Each row was made from one small tree. The marks that hang from a mark follow it in brackets, in the order of their numbers. Every link used is in the known rows. Write each row's tree.
(in the rows, 128 means zero)
Known rows
J540(J638(J654) J744(J856(J862(J994)))): [145 139 143 114 100 149 126 117 126 133 124  88 113 134 119 127 135 153
 146 124 117 134 151 121 122 119 117 141 153 147 151 113 119 110 121 134
 132 130  92 131 144  94 121 135 136 113 124 130 125 122 128 110 126 141]
J243(J195(J707) J656): [122 126 131  85  70 153 128 122 134 136 123 144 129 126 139 135 128 125
 120 122 143 122  82 124 132 111 136 131 100 139 136 125 119 120 112 134
 136 133  73 129 144 155 137 122 134 112 121 160 131 133 125 129 125 108]
J540(J638 J744(J856(J862))): [145 135 144 115  99 151 122 113 131 132 132  94 118 135 128 126 133 144
 143 127 114 133 161 120 119 124 120 140 147 143 155 118 124 113 118 135
 133 128  74 129 145  94 129 139 131 115 124 142 123 122 124 113 128 140]
J195(J994): [135 121 135 118 155 121 128 130 132 125 118 128 119 118 136 127 131 126
 133 129 126 126 148 122 123 128 135 126 127 140 120 130 118 133 169 123
 134 132 109 128 125 125 143 124 135 130 126 123 126 120 127 129 129 127]
J243(J195): [121 126 130 118 114 135 128 128 136 135 120 131 127 132 135 129 135 125
 127 134 135 129 107 126 136 126 128 130 126 139 133 127 131 131 110 137
 139 132 106 132 139 126 130 131 125 128 121 138 128 134 126 126 122 123]
J862(J856(J744(J540)) J994(J195)): [126 128 127  72 117 119 118  97 137 129 129  89 116 123 110 121 124 154
 171 148 136 127 223 121 144 131 109 137 138 120 129 123 118 120 137 122
 128 132 141 124 124 100 119 135 119 131 125  93 144 136 133 121 152 136]
J638(J540): [115 120 122 150 142 127 125 105 124 131 129 120 118 135 127 125 120 129
 136 141 139 136  96 119 123 128 139 118 115 110 122 125 122 130 142 127
 134 128 132 126 129 129 136 122 134 124 127 125 127 123 129 122 126 137]
J862(J994(J195)): [128 131 136  89 131 133 125 121 134 122 127 103 122 121 127 130 127 147
 154 138 139 125 141 127 113 136 116 135 144 133 126 123 136 124 140 130
 140 129 124 133 116 119 128 128 126 132 126  99 131 134 132 127 143 129]
J195(J243 J707(J428)): [134 123 126 126  95 164 134 125 130 119 138 116 125 116 136 129 124 120
 110 111 143 125 154 132 128 110 144 145 109 140 129 124  87 121 131 127
 124 129 121 117 134 151 142 125 127 115 129 155 128 119 118 127 140 125]
J243(J195(J994(J862)) J656): [123 114 142  90 107 139 123 121 143 135 115 154 121 125 144 130 131 125
 139 122 142 126  73 120 125 116 134 122 105 140 137 128 129 124 142 133
 144 135  78 127 142 146 143 123 133 115 120 142 132 134 121 128 122 108]
J540(J638): [140 143 135 125 117 152 134 134 131 120 136 110 130 126 123 134 130 137
 128 129 125 131 134 125 119 126 125 135 142 132 138 114 138 126 128 131
 135 128  95 129 130 124 130 126 129 128 126 125 126 124 123 124 134 130]
J638(J540(J744(J856(J862(J994)))) J654): [118 119 125 147 131 123 123  96 114 143 115 102 102 141 120 120 125 143
 149 134 134 139 102 118 128 121 131 122 127 125 130 122 104 118 133 127
 132 131 144 128 139 112 124 126 144 112 125 122 127 123 135 112 120 146]
J862(J856(J744)): [123 122 122 106 110 127 122 107 130 137 132 123 126 128 116 120 130 138
 143 134 128 131 202 117 150 126 117 136 121 127 131 127 112 122 131 124
 122 130 150 120 137 104 117 138 123 128 127 126 139 130 127 120 136 131]
J856(J744(J540(J638)) J862(J994(J428))): [120 130 133  95 130 127 131 107 129 128 131 107 116 115 110 119 127 136
 171 142 123 131 252 108 159 126 105 145 177 109 162 114 124 123 136 131
 128 128 100 118 134 148 115 126 117 117 123 131 126 134 129 118 140 144]
J744(J856): [140 126 130 146 116 131 107 119 136 140 121 111 115 132 149 122 132 135
 128 137 121 135 113 129 129 128 130 136 115 129 134 130 121 126 116 133
 123 126 120 131 121 124 132 123 126 124 131 122 128 130 125 126 125 134]
J656(J243(J195(J707 J994))): [129 110 134 111 136 145 144 126 132 129 123 130 138 115 129 131 126 131
 119 139 133 125  99 114 135 121 137 142 102 131 128 128  90 128 131 138
 139 139  99 128 130 121 137 139 133 126 122 152 128 121 118 127 131 126]
J994(J195 J428 J862(J856)): [126 110 134 101 141 169 128  89 139 117 134 144 114 137 121 122 131 134
 169 139 144 128  80 126 123 133 106 124 131 133 153 136 119 104 123 130
 150 128 169 125 141 107 128 134 128 119 122  97 140 147 109 120 159 129]
J656(J243): [129 111 132 135 143 127 143 126 125 130 132 133 142 121 120 128 120 136
 123 133 127 129 106 120 128 123 130 140 105 115 127 130 106 127 125 134
 130 133 129 126 122 119 124 145 128 129 129 140 131 122 122 128 130 130]
J195(J243 J994(J428)): [139 107 137 114 151 129 139 127 139 123 111 140 112 114 139 120 135 124
 137 111 135 132 169 121 119 114 138 138 118 137 127 131  92 132 173 124
 147 133 123 121 126 131 147 116 136 118 127 127 119 116 122 124 136 124]
J862(J856(J744(J540(J638))) J994(J195)): [130 132 129  70 115 129 120  97 139 126 132  81 115 122 111 124 125 159
 172 149 134 128 221 120 142 133 107 139 144 123 132 118 120 119 141 123
 129 132 128 124 125  98 121 135 120 131 124  92 144 135 131 119 155 136]
J707(J195 J428): [128 123 137 117 139 105 129 147 132 112 151 111 115 126 134 120 126 135
 113 127 133 135  88 144 137 128 131 130 127 139 130 124 127 127 126 137
 122 127  96 124 144 146 126 136 121 128 131 145 122 134 121 132 127 135]
J707(J195(J994(J428))): [134 121 137  72 164 106 144 147 133 112 131 128 110 119 137 122 136 131
 122 126 127 137 114 131 131 131 130 122 135 141 128 132 118 130 159 135
 138 134 101 131 137 131 137 128 136 121 127 130 116 132 125 128 129 138]
J243(J195(J994) J656): [123 114 139  93 108 126 124 126 141 138 110 147 120 123 143 130 132 126
 133 120 140 125  91 121 125 114 136 126 101 140 129 126 126 131 141 131
 145 135  72 129 140 146 142 122 135 118 121 147 127 129 127 131 120 107]
J707(J195(J994) J428): [132 119 141 109 159 101 128 148 136 111 144 112 109 117 140 118 128 132
 118 128 132 134 102 140 133 128 135 128 127 145 124 124 120 130 154 134
 126 130  83 124 141 143 138 132 126 129 129 142 119 130 121 132 127 134]
J195(J243(J656) J707(J428) J994(J862)): [133 110 139 102 104 169 131 117 140 116 132 137 115 105 148 128 123 120
 129 106 148 123 120 126 121 105 150 134  99 150 134 127  83 112 172 120
 131 133 101 112 135 163 160 120 134 105 127 151 134 119 110 128 141 115]
J994(J195(J707) J862): [122 126 133  94 126 187 128 103 125 114 137 130 122 128 131 137 126 123
 141 129 147 122  75 135 111 137 127 117 131 143 145 134 120 105 132 129
 137 129 159 128 136 130 138 132 131 116 121 121 145 144 113 125 151 122]
J654(J638(J540(J744))): [122 116 132 120 126 137 132 121 122 117 125 108 126 139 132 119 131 141
 142 121 131 139 129 123 118 127 127 120 126 128 129 130 140 115 138 121
 137 125 142 131 132 114 128 111 130 119 121 128 129 129 126 116 129 139]
J994(J428 J862(J856)): [128 117 129 118 122 157 132 100 148 120 138 152 123 132 120 117 131 133
 162 141 131 129  91 120 150 127 108 127 137 124 155 131 118 106 118 130
 140 129 146 121 138 112 126 130 126 118 126 106 134 139 112 119 144 138]
J707(J428): [129 123 133 170 125 125 114 128 135 123 141 120 123 128 132 122 122 129
 131 132 133 124 107 133 134 122 126 135 123 133 131 119 125 128 120 128
 121 124 102 121 134 140 127 128 119 134 130 137 126 126 122 131 130 127]
J638(J540(J744) J654): [115 121 122 146 140 124 131 106 111 137 118 113 111 144 113 126 124 137
 141 125 137 137  91 125 126 119 135 108 117 128 121 122 104 119 139 123
 133 133 152 128 143 112 124 125 147 118 124 130 130 120 135 113 118 140]
J856(J862(J994)): [119 125 134 109 133 123 134 113 128 132 130 126 122 113 118 123 126 131
 145 136 130 128 171 114 131 134 118 150 169 125 144 124 133 128 129 131
 133 127 121 123 129 135 120 141 122 120 125 120 118 133 132 127 135 136]
J195(J243(J656) J707): [132 121 126  88  78 160 140 124 125 127 128 134 129 116 137 134 125 123
 111  99 144 125 145 126 117 105 146 138  97 133 129 129  90 118 137 124
 129 132 120 120 132 157 142 123 136 105 129 157 131 122 123 128 137 114]

Which tree is each row?
[129 124 131 118 129 162 121 115 121 118 136 113 118 126 134 134 124 127
 130 128 143 121 108 135 111 129 129 130 119 145 129 126 115 119 130 125
 133 126 125 129 136 136 136 128 129 126 123 134 133 132 121 130 149 120]
J994(J195(J707(J428)))
[125 139 126 120 120 125 124 124 120 128 125 100 121 130 118 130 127 132
 145 128 123 131 201 127 152 120 122 121 134 116 139 117 118 124 138 125
 116 130 126 122 133 142 120 116 126 126 125 139 140 129 129 119 129 134]
J856(J744(J540(J638(J654))))
[125 117 137 109 136 144 130 122 147 127 115 144 117 126 139 126 138 123
 146 139 136 127  94 120 140 125 126 125 132 144 141 128 121 127 135 138
 149 134  97 130 140 126 142 123 130 123 118 129 126 133 117 123 128 125]
J243(J195(J994(J428 J862)))
[140 125 130 136 133 105 109 103 140 140 117  86 106 125 136 119 123 131
 142 156 118 135 159 130 147 134 132 136 148 102 143 126 116 129 108 128
 117 128 106 127 120 143 130 124 118 117 127 104 126 130 134 129 134 147]
J744(J540 J856(J862(J994)))
[150 139 142 118  94 152 119 119 135 128 131  88 120 138 131 129 134 149
 143 127 112 132 145 126 118 122 122 132 134 146 147 117 125 112 122 135
 131 129  72 131 139  88 132 132 132 120 126 138 127 120 123 113 126 137]
J540(J638 J744(J856))
[130 105 141  98 131 138 134 120 138 126 116 150 119 114 141 126 129 124
 138 101 142 131 125 123 108 111 144 126 106 137 130 134 104 120 178 122
 140 135 132 117 128 145 150 124 134 110 127 131 134 124 117 126 132 113]
J195(J243(J656) J994(J862))
[135 121 136 123 126 133 111 106 132 142 120 111 110 123 144 120 131 136
 140 142 128 135 133 123 122 135 121 149 143 126 144 128 126 125 118 134
 131 125 124 129 124 126 129 132 122 117 127 112 124 135 127 126 135 136]
J744(J856(J862(J994(J195))))
[138 120 130  92 126 174 137 109 147 113 130 139 117 112 135 125 131 125
 148 140 132 122 130 115 146 123 128 129 133 145 140 132  88 110 162 124
 137 133 110 122 135 123 152 122 140 113 123 121 132 124 112 123 150 135]
J195(J707 J994(J428 J862(J856)))
[133 100 142 100 134 142 138 116 144 122 115 160 115 116 141 121 131 125
 148 104 142 131 120 120 116 109 136 128 106 134 139 133  98 120 173 125
 149 134 122 116 130 145 151 116 136 107 127 130 129 125 114 123 136 116]
J195(J243(J656) J994(J428 J862))
[128 127 131  96 116 152 133 128 137 128 116 126 120 117 143 134 136 120
 122 136 137 123 127 121 137 125 138 132 125 152 128 127 108 129 139 133
 141 136  84 133 139 130 147 124 134 123 118 144 125 125 123 127 129 123]
J243(J195(J707 J994))
[134 122 138 110 106 124 117 108 133 137 124 106 118 132 132 119 131 140
 149 129 115 130 162 121 124 125 120 136 140 139 144 129 117 114 119 134
 127 130  98 129 136  96 127 141 127 117 126 137 123 125 131 117 124 140]
J540(J744(J856(J862(J994))))
[131 116 137 114 136 108 135 147 132 113 148 111 113 124 137 118 127 132
 107 113 138 140 104 145 127 122 138 136 118 137 128 126 115 127 131 136
 125 129 114 120 143 148 130 135 121 123 132 151 121 132 120 129 127 132]
J707(J195(J243) J428)
[130 138 125  81 105 119 123 108 139 130 131  86 120 121 107 121 126 157
 166 149 128 130 230 118 159 125 109 140 147 119 131 115 113 119 136 124
 122 134 126 121 124 103 115 131 122 129 128  97 141 129 134 118 143 143]
J862(J856(J744(J540(J638(J654)))) J994)
[137 118 140 106 114 131 118 103 132 136 122 110 114 135 132 119 133 140
 158 131 119 128 156 122 120 127 114 137 138 139 148 130 114 111 119 134
 136 128 101 130 138  97 127 136 129 116 124 134 123 128 129 115 132 138]
J540(J744(J856(J862(J994(J195 J428)))))
[127 110 137 100 126 138 128 115 119 129 119 130 120 128 132 132 126 129
 131 104 149 129 119 136  91 122 135 129 104 133 125 133 119 124 138 125
 143 129 154 127 131 137 134 129 130 119 125 129 133 133 125 129 141 108]
J994(J195(J243(J656)))
[130 125 136  82 106 145 127 117 135 119 131 105 121 114 133 130 122 145
 145 124 147 123 145 128 109 122 123 142 127 138 126 122 117 118 143 128
 138 130 113 126 120 138 136 126 127 122 127 117 131 131 127 128 147 121]
J862(J994(J195(J243(J656) J707(J428))))
[130 106 146  96 144 113 133 141 139 110 142 127 109 116 146 118 126 130
 118 108 143 137  86 142 124 117 142 127 109 145 130 128 110 122 161 132
 130 132  98 116 143 160 142 132 126 115 130 149 126 132 114 130 128 124]
J707(J195(J243(J656) J994(J862)) J428)
[141 120 133 128 135 111 110 100 137 139 114  85 103 125 138 120 124 130
 143 147 124 136 162 133 134 132 133 138 142 107 143 129 112 129 112 127
 121 128 118 127 120 143 132 125 118 115 127 104 128 131 132 128 140 142]
J744(J540 J856(J862(J994(J195(J243)))))
[135 114 136 116 126 172 132 117 140 112 132 125 114 106 146 128 126 118
 128 114 144 124 142 126 127 113 148 136 115 153 133 128  80 116 171 123
 132 133 118 114 133 148 159 125 132 113 126 143 132 119 109 125 143 125]
J195(J243 J707(J428) J994(J862))
[123 116 135  98 127 145 127 114 147 130 117 142 116 126 136 122 139 127
 153 139 136 128 124 115 149 123 121 128 129 143 143 129 116 125 139 136
 146 135 105 128 144 117 137 126 128 124 119 132 131 134 117 119 130 127]
J243(J195(J994(J428 J862(J856(J744)))))
[127 105 138 121 151 139 143 120 138 129 122 143 137 120 127 125 127 133
 136 140 134 128  82 114 136 121 129 137 106 126 138 130 100 125 131 140
 147 138 111 127 130 116 134 139 129 127 122 141 129 126 115 125 130 128]
J656(J243(J195(J994(J428 J862))))
[140 143 139 115 105 147 136 131 120 123 129  98 125 137 111 134 133 147
 142 114 119 128 147 127 121 117 120 124 140 149 139 113 122 112 130 129
 133 132  98 130 147  95 121 132 142 121 123 138 129 120 128 112 126 134]
J540(J638(J654) J744)
[129 116 135  63 127 110 145 147 124 121 134 130 120 123 136 124 130 133
 105 101 136 140 111 138 117 122 140 128 114 132 126 134 118 126 140 134
 132 133 125 126 138 147 130 134 131 112 130 147 123 136 126 129 122 124]
J707(J195(J243(J656)))
[143 136 141 123 101 150 125 117 120 135 123  94 112 137 120 127 135 147
 141 121 117 135 142 124 121 118 122 138 145 148 152 115 117 111 118 133
 132 130  98 130 148  97 121 136 138 112 124 137 125 123 126 111 125 138]
J540(J638(J654) J744(J856(J862)))
[131 100 139  93 128 136 133 109 141 129 118 148 117 115 136 123 128 129
 140 107 143 132 137 122 116 113 142 129 104 135 131 135  99 120 173 119
 140 135 138 115 131 132 148 131 133 108 127 124 137 125 117 125 136 114]
J195(J243(J656) J994(J862(J856)))
[138 113 133  77 107 154 139 125 132 124 117 134 119 105 144 132 128 120
 116  98 141 124 165 121 112 106 155 137  98 147 122 131  77 123 178 119
 135 135 103 120 129 155 158 119 142 105 126 152 128 114 122 130 137 114]
J195(J243(J656) J707 J994)
[123 113 135 116 122 138 127 112 127 123 124 100 121 134 140 116 131 145
 150 127 130 142 144 118 119 129 123 132 139 126 136 129 142 114 138 124
 137 125 134 131 130 115 126 114 126 115 122 119 125 133 127 114 131 145]
J654(J638(J540(J744(J856(J862(J994))))))
[127 119 137 100  88 146 121 124 143 131 121 138 119 117 148 131 128 124
 127 123 145 120  86 121 132 109 139 131  97 150 131 121 110 125 138 131
 138 134  48 126 146 158 148 117 135 115 121 161 126 125 121 131 128 108]
J243(J195(J707(J428) J994) J656)
[134 110 140  57 147 108 148 144 133 117 127 136 110 116 140 121 134 131
 116 105 136 140 121 132 119 118 140 129 115 138 127 135 107 129 166 133
 141 135 104 125 138 145 142 126 136 111 128 141 118 129 123 128 129 126]
J707(J195(J243(J656) J994(J428)))
[125 117 136  72  85 161 128 112 144 132 121 150 121 120 142 132 130 125
 133 127 146 123  86 118 134 114 137 127 103 145 137 127 111 117 141 130
 140 136  73 127 147 143 147 126 136 110 119 146 135 132 118 128 132 109]
J243(J195(J707 J994(J862(J856))) J656)
[126 119 132 106 120 181 121  90 133 115 146 121 118 129 124 130 123 131
 146 137 150 122  88 134 122 134 125 127 123 145 144 130 110 101 125 125
 133 128 160 122 143 116 135 142 126 119 122 115 148 141 110 125 160 124]
J994(J195(J707(J428)) J862(J856))
[127 109 136  85 112 193 137  98 134 112 132 152 116 126 135 130 129 125
 154 112 155 125  73 130 109 117 124 126 113 138 156 134 102 101 134 130
 152 129 148 122 140 148 142 119 133 102 122 128 139 142 106 122 158 116]
J994(J195(J243(J656) J707) J428 J862)
[118 117 124 158 135 125 124  96 111 144 114 109 104 143 121 121 126 137
 141 131 136 141  93 120 128 120 136 117 117 124 130 124 101 119 131 126
 131 131 148 127 144 115 124 127 145 112 124 129 128 122 133 111 117 144]
J638(J540(J744(J856(J862))) J654)
[117 115 132  94 130 164 122  89 127 124 135 132 120 134 120 127 128 135
 162 133 145 129 120 127 122 136 115 119 127 135 146 134 123 106 134 127
 134 129 185 123 141 107 125 143 123 123 121 109 152 147 114 119 150 123]
J994(J195 J862(J856(J744)))
[121 111 139  94 136 135 136 107 128 131 125 137 116 114 121 121 127 135
 154 126 140 128 161 115 116 129 113 152 155 125 147 126 123 123 133 131
 145 127 122 123 134 143 123 136 125 111 124 120 116 135 128 126 144 126]
J856(J862(J994(J195(J243(J656)) J428)))
[116 130 129 118 135 128 130 109 113 134 126 113 117 121 107 125 128 125
 146 128 125 133 226 116 152 126 120 136 160 114 155 119 118 126 133 126
 119 128 128 118 145 153 112 131 122 115 122 145 130 132 129 119 131 136]
J856(J744(J540(J638(J654))) J862)
[131 133 135  96 121 149 123 120 134 117 134  99 121 116 130 131 124 145
 150 139 141 120 142 129 119 131 117 139 141 139 127 121 123 119 137 131
 135 129 106 130 118 127 133 125 126 130 126 108 132 133 128 128 148 129]
J862(J994(J195(J707(J428))))
[148 141 140 125  96 150 123 124 127 132 123  88 115 141 125 130 136 151
 139 121 116 134 131 129 119 117 122 130 132 151 143 114 118 110 121 133
 131 131  95 132 142  91 125 129 140 118 125 133 130 121 126 111 123 137]
J540(J638(J654) J744(J856))
[132 109 135 109 142 148 134 114 128 120 119 135 113 131 131 124 133 129
 145 115 144 130 119 130 105 123 121 135 117 133 137 132 110 122 134 130
 154 127 150 128 134 130 133 120 130 119 124 120 124 134 120 124 150 120]
J994(J195(J243) J428)
[126 108 138 105 143 172 134 100 134 115 127 150 115 132 131 124 132 127
 161 118 150 131  81 133 108 125 117 125 127 134 153 135 114 108 133 133
 155 128 171 124 136 131 135 123 127 113 123 113 137 143 108 120 153 124]
J994(J195(J243) J428 J862)
[129 112 134  93 127 196 140  99 133 109 131 143 115 127 132 129 132 124
 152 119 151 126  84 130 114 123 123 126 125 138 154 135 101 102 132 132
 153 129 160 124 138 138 141 122 132 107 121 121 137 142 106 120 158 125]
J994(J195(J243 J707) J428 J862)
